Each row was made from one small tree. The marks that hang from a mark follow it in brackets, in alphabetical order. Every link used is in the known rows. Write each row's tree.
Known rows:
motag(gesuna(sekav) kofa sikur(pipor zesu)): [ 0.28 -0.29 -0.11 -0.16  0.27 -0.20 -0.08  0.05 -0.01 -0.09 -0.17 -0.25
 -0.23 -0.39  0.26 -0.11 -0.50  0.02  0.29  0.00 -0.01  0.11  0.31]
motag(gesuna): [ 0.26 -0.06  0.05  0.02 -0.02 -0.08  0.00  0.10  0.07  0.08 -0.08 -0.07
 -0.24 -0.25  0.03 -0.09 -0.34  0.02  0.14 -0.07 -0.06  0.03  0.26]
gesuna(sekav sikur(pipor zesu)): [ 0.03 -0.05 -0.08  0.08  0.12 -0.28 -0.12  0.11  0.07 -0.01 -0.13 -0.25
 -0.05 -0.23  0.17 -0.10 -0.25  0.01  0.12 -0.18 -0.05  0.05  0.25]
gesuna(sikur(pipor(kofa) sekav)): [ 0.07 -0.04 -0.10  0.13  0.03 -0.27 -0.04  0.28 -0.08  0.10  0.11 -0.16
 -0.04 -0.25  0.17 -0.09 -0.28 -0.04  0.06 -0.10  0.00  0.02  0.33]
zesu(nanon(kofa pipor) sekav(gesuna(sikur))): [-0.07 -0.03  0.10  0.07 -0.07 -0.25  0.00  0.13 -0.07  0.12 -0.03 -0.16
  0.08 -0.21 -0.07  0.13 -0.36  0.06  0.21 -0.01 -0.14  0.15  0.26]
nanon(kofa pipor(sikur(sekav zesu))): [ 0.05  0.00  0.00 -0.06  0.03 -0.11  0.08 -0.06  0.03 -0.05 -0.17 -0.12
  0.04 -0.14 -0.02 -0.17 -0.37  0.07 -0.03 -0.21 -0.08  0.07  0.14]
gesuna(sikur(pipor(kofa))): [ 0.14  0.01 -0.05  0.17 -0.05 -0.21  0.01  0.25 -0.05  0.11  0.07 -0.14
 -0.13 -0.28  0.14 -0.09 -0.27 -0.03  0.14 -0.16 -0.03  0.00  0.30]
zesu(pipor(kofa sikur(sekav(gesuna)))): [ 0.10  0.00  0.16  0.13  0.02 -0.28 -0.03  0.08 -0.03  0.18  0.06 -0.16
  0.03 -0.25  0.18 -0.13 -0.43 -0.12 -0.21 -0.11  0.03  0.19  0.30]
motag(sikur(zesu)): [ 0.25 -0.06  0.04  0.05  0.00 -0.10 -0.02  0.05  0.09 -0.02 -0.03 -0.15
 -0.28 -0.29  0.08 -0.23 -0.35 -0.04  0.06 -0.22  0.00 -0.01  0.21]
pipor(kofa sikur(zesu(nanon))): [ 0.12  0.12  0.15  0.13 -0.07 -0.24  0.02  0.02  0.04  0.14  0.03 -0.14
  0.02 -0.26  0.22 -0.29 -0.49 -0.15 -0.22 -0.23  0.11  0.17  0.27]
sikur(pipor(kofa) sekav(gesuna) zesu(nanon)): [-0.13 -0.08 -0.09  0.11  0.08 -0.40  0.03  0.10 -0.04  0.02  0.05 -0.29
  0.12 -0.29  0.26 -0.14 -0.58 -0.06 -0.15 -0.18  0.09  0.10  0.29]
zesu(pipor): [ 0.19 -0.02  0.09  0.14 -0.08 -0.14 -0.05  0.11  0.06  0.10  0.05 -0.12
 -0.17 -0.23  0.05 -0.14 -0.26 -0.03  0.01 -0.14 -0.06  0.00  0.28]
zesu(nanon(pipor(kofa)) sekav): [ 0.00 -0.03  0.01  0.10 -0.10 -0.29  0.03  0.18 -0.06  0.10  0.11 -0.13
  0.06 -0.22  0.08  0.00 -0.44 -0.01  0.13 -0.05 -0.04  0.07  0.36]
pipor(kofa sikur(zesu(sekav(gesuna)))): [ 0.07  0.08  0.18  0.08  0.00 -0.29  0.08 -0.05  0.00  0.14 -0.06 -0.21
  0.05 -0.28  0.19 -0.20 -0.55 -0.12 -0.16 -0.23  0.10  0.24  0.24]
sikur(pipor sekav zesu): [-0.03 -0.08 -0.17  0.02  0.11 -0.25  0.01  0.06  0.05 -0.12 -0.01 -0.22
 -0.01 -0.22  0.16 -0.24 -0.44  0.02 -0.05 -0.25  0.05 -0.03  0.26]
pipor(kofa sikur(sekav(gesuna))): [ 0.10  0.03  0.14  0.06  0.03 -0.29  0.04  0.08 -0.08  0.17  0.00 -0.15
  0.08 -0.27  0.13 -0.11 -0.44 -0.13 -0.23 -0.14  0.05  0.21  0.24]
sikur(pipor): [ 0.10 -0.04 -0.10  0.06 -0.03 -0.14  0.06  0.14  0.01 -0.03  0.01 -0.12
 -0.12 -0.25  0.02 -0.10 -0.31  0.04  0.12 -0.23 -0.04 -0.09  0.26]
gesuna(sekav sikur(zesu)): [ 0.12 -0.01  0.04  0.09  0.08 -0.24 -0.14  0.09  0.10  0.07 -0.15 -0.23
 -0.10 -0.22  0.13 -0.10 -0.19 -0.03  0.06 -0.14 -0.07  0.10  0.21]
gesuna(sikur(pipor sekav zesu)): [ 0.01 -0.04 -0.10  0.09  0.08 -0.25 -0.06  0.16  0.04 -0.04  0.01 -0.21
 -0.09 -0.22  0.17 -0.20 -0.33 -0.01  0.05 -0.19  0.01  0.01  0.28]
motag(gesuna(sekav sikur) kofa): [ 0.33 -0.16  0.05 -0.07  0.14 -0.19 -0.12  0.16 -0.03  0.10 -0.13 -0.17
 -0.21 -0.33  0.16  0.01 -0.27  0.00  0.27  0.11 -0.10  0.17  0.31]
nanon(kofa pipor(sikur(sekav(gesuna) zesu))): [ 0.02 -0.01  0.04 -0.06  0.05 -0.13  0.11 -0.08  0.02 -0.04 -0.22 -0.16
  0.06 -0.16 -0.04 -0.11 -0.41  0.07 -0.04 -0.21 -0.09  0.12  0.11]
motag(gesuna sikur(pipor)): [ 0.25 -0.17 -0.09 -0.02  0.09 -0.08 -0.02  0.15  0.02 -0.03 -0.05 -0.09
 -0.28 -0.30  0.08 -0.08 -0.43  0.04  0.29 -0.08 -0.04 -0.02  0.32]

Which tree is each row?
[ 0.05  0.02  0.13  0.17 -0.07 -0.24 -0.13  0.11  0.07  0.14  0.05 -0.19
 -0.06 -0.22  0.13 -0.16 -0.31 -0.05  0.07 -0.08 -0.02  0.13  0.32]
gesuna(sikur(zesu(nanon(kofa) pipor sekav)))
[ 0.05 -0.06 -0.09  0.09  0.05 -0.23 -0.07  0.25 -0.03  0.01  0.06 -0.14
 -0.08 -0.22  0.09 -0.09 -0.24  0.00  0.11 -0.12 -0.04 -0.01  0.30]
gesuna(sikur(pipor sekav))
[ 0.32 -0.30 -0.11 -0.16  0.24 -0.18 -0.09  0.15 -0.07 -0.05 -0.11 -0.18
 -0.22 -0.39  0.18  0.00 -0.41  0.03  0.35  0.07 -0.06  0.09  0.33]
motag(gesuna(sekav) kofa sikur(pipor))
[ 0.07  0.02  0.15  0.00  0.06 -0.21 -0.02  0.04  0.02  0.04 -0.07 -0.12
  0.03 -0.21  0.01 -0.10 -0.37 -0.04 -0.16 -0.17 -0.01  0.15  0.20]
pipor(sikur(sekav(gesuna)))
[ 0.05 -0.02  0.04 -0.07  0.02 -0.11  0.10 -0.01 -0.03  0.00 -0.17 -0.10
  0.07 -0.15 -0.10 -0.02 -0.34  0.08  0.00 -0.15 -0.13  0.10  0.12]
nanon(kofa pipor(sikur(sekav(gesuna))))
[ 0.07 -0.03  0.09  0.10 -0.02 -0.23 -0.04 -0.01  0.11  0.04 -0.01 -0.22
 -0.10 -0.23  0.14 -0.22 -0.43 -0.04  0.01 -0.18  0.02  0.08  0.29]
sikur(zesu(pipor sekav))
[ 0.06  0.04  0.10  0.13 -0.08 -0.22 -0.09  0.11  0.05  0.11  0.01 -0.17
 -0.07 -0.22  0.09 -0.15 -0.30 -0.04  0.09 -0.10 -0.02  0.11  0.28]
gesuna(sikur(zesu(nanon(kofa) sekav)))
[ 0.07  0.04  0.07  0.03 -0.12 -0.11  0.02  0.06  0.02  0.05 -0.03 -0.05
  0.04 -0.16 -0.06 -0.08 -0.32  0.04  0.03 -0.12 -0.10  0.05  0.22]
zesu(nanon(kofa pipor(sikur)))
[-0.02 -0.10 -0.11  0.07  0.08 -0.32  0.08  0.18 -0.13  0.06  0.04 -0.21
  0.06 -0.29  0.14 -0.02 -0.44 -0.02 -0.06 -0.14  0.02  0.06  0.26]
sikur(pipor(kofa) sekav(gesuna))
[ 0.04  0.01  0.23  0.12  0.00 -0.33  0.00  0.04 -0.05  0.22  0.02 -0.20
  0.08 -0.27  0.14 -0.04 -0.51 -0.11 -0.07 -0.09  0.03  0.27  0.33]
zesu(pipor(kofa sikur) sekav(gesuna))
[-0.02 -0.01  0.03  0.04 -0.07 -0.20  0.03 -0.01  0.06  0.00 -0.05 -0.18
  0.02 -0.19  0.04 -0.14 -0.44  0.04  0.08 -0.15 -0.04  0.07  0.24]
sikur(zesu(nanon(kofa pipor) sekav))
[ 0.09 -0.05 -0.08  0.12  0.08 -0.30 -0.09  0.23 -0.05  0.12 -0.04 -0.20
 -0.01 -0.25  0.17  0.01 -0.20 -0.03  0.14 -0.09 -0.06  0.07  0.29]
gesuna(sekav sikur(pipor(kofa)))
[ 0.03  0.00  0.04  0.01 -0.07 -0.15 -0.01  0.09  0.00  0.04  0.00 -0.06
  0.09 -0.14 -0.04 -0.07 -0.33  0.03 -0.02 -0.08 -0.08  0.07  0.24]
zesu(nanon(kofa pipor(sikur(sekav))))
[ 0.11  0.09  0.14  0.08 -0.02 -0.27  0.06 -0.02  0.02  0.13 -0.02 -0.18
  0.03 -0.26  0.20 -0.26 -0.52 -0.13 -0.14 -0.22  0.11  0.20  0.27]
pipor(kofa sikur(zesu(sekav)))
[ 0.18 -0.18 -0.02 -0.05  0.14 -0.15 -0.12  0.02  0.09  0.00 -0.19 -0.16
 -0.16 -0.25  0.12 -0.07 -0.43  0.03  0.20 -0.01 -0.08  0.12  0.26]
motag(gesuna(sekav) sikur(zesu(nanon(kofa pipor))))
[-0.04 -0.06  0.10  0.17  0.03 -0.37 -0.07  0.06  0.02  0.12  0.07 -0.27
  0.05 -0.27  0.25 -0.17 -0.51 -0.12 -0.25 -0.10  0.06  0.18  0.30]
sikur(sekav(gesuna) zesu(nanon pipor(kofa)))
[ 0.08 -0.01  0.00 -0.06  0.01 -0.09  0.07  0.02 -0.02 -0.01 -0.13 -0.07
  0.05 -0.13 -0.08 -0.08 -0.30  0.07  0.01 -0.15 -0.12  0.06  0.15]
nanon(kofa pipor(sikur(sekav)))
[ 0.37 -0.25  0.02 -0.14  0.22 -0.17 -0.11  0.02  0.02 -0.02 -0.18 -0.23
 -0.28 -0.39  0.22 -0.12 -0.44 -0.03  0.23  0.03 -0.03  0.15  0.28]
motag(gesuna(sekav) kofa sikur(zesu))
[ 0.31 -0.19 -0.08 -0.06  0.07 -0.12  0.01  0.17 -0.10 -0.07  0.05 -0.15
 -0.25 -0.39  0.11 -0.11 -0.36 -0.01  0.26 -0.09 -0.03 -0.03  0.29]
motag(kofa sikur(pipor))
[-0.04 -0.03 -0.09  0.13  0.05 -0.29 -0.11  0.19  0.04 -0.02  0.07 -0.20
 -0.03 -0.22  0.19 -0.19 -0.35 -0.03  0.03 -0.15  0.02  0.02  0.32]
gesuna(sikur(pipor sekav zesu(nanon)))
[-0.07 -0.03  0.07  0.07 -0.03 -0.27  0.03 -0.01  0.08 -0.02 -0.07 -0.23
  0.00 -0.24  0.07 -0.09 -0.52  0.02  0.06 -0.18 -0.04  0.09  0.24]
sikur(zesu(nanon(pipor) sekav(gesuna)))
[ 0.01 -0.05  0.05  0.10  0.00 -0.25 -0.12  0.05  0.07  0.06  0.06 -0.20
  0.03 -0.19  0.15 -0.24 -0.38 -0.05 -0.18 -0.08  0.03  0.10  0.29]
sikur(sekav zesu(nanon(kofa) pipor))
[ 0.02  0.02  0.05  0.11 -0.07 -0.21 -0.05  0.10  0.05  0.06 -0.02 -0.18
 -0.06 -0.20  0.07 -0.12 -0.32  0.01  0.15 -0.11 -0.07  0.09  0.26]
gesuna(sikur(zesu(nanon(kofa pipor) sekav)))
[ 0.09  0.02  0.17  0.12 -0.03 -0.29 -0.04  0.07 -0.03  0.20  0.10 -0.15
  0.05 -0.24  0.17 -0.13 -0.45 -0.11 -0.05 -0.08  0.05  0.21  0.38]
zesu(pipor(kofa sikur) sekav)
[-0.04 -0.12 -0.10  0.02  0.10 -0.26  0.03  0.15 -0.05 -0.05 -0.02 -0.20
  0.02 -0.25  0.04 -0.01 -0.39  0.04  0.01 -0.16 -0.03  0.01  0.24]
sikur(pipor sekav(gesuna))
[ 0.04  0.00 -0.01 -0.02  0.06 -0.16  0.05 -0.01  0.09 -0.10 -0.12 -0.13
 -0.02 -0.16  0.05 -0.20 -0.44  0.04 -0.04 -0.25 -0.05  0.04  0.20]
nanon(pipor(sikur(sekav zesu)))
[ 0.27 -0.15  0.05 -0.02  0.13 -0.20 -0.11  0.12  0.00  0.06 -0.03 -0.21
 -0.24 -0.33  0.26 -0.17 -0.41 -0.04  0.14  0.06 -0.02  0.17  0.35]
motag(gesuna(sikur(sekav zesu(pipor))) kofa)
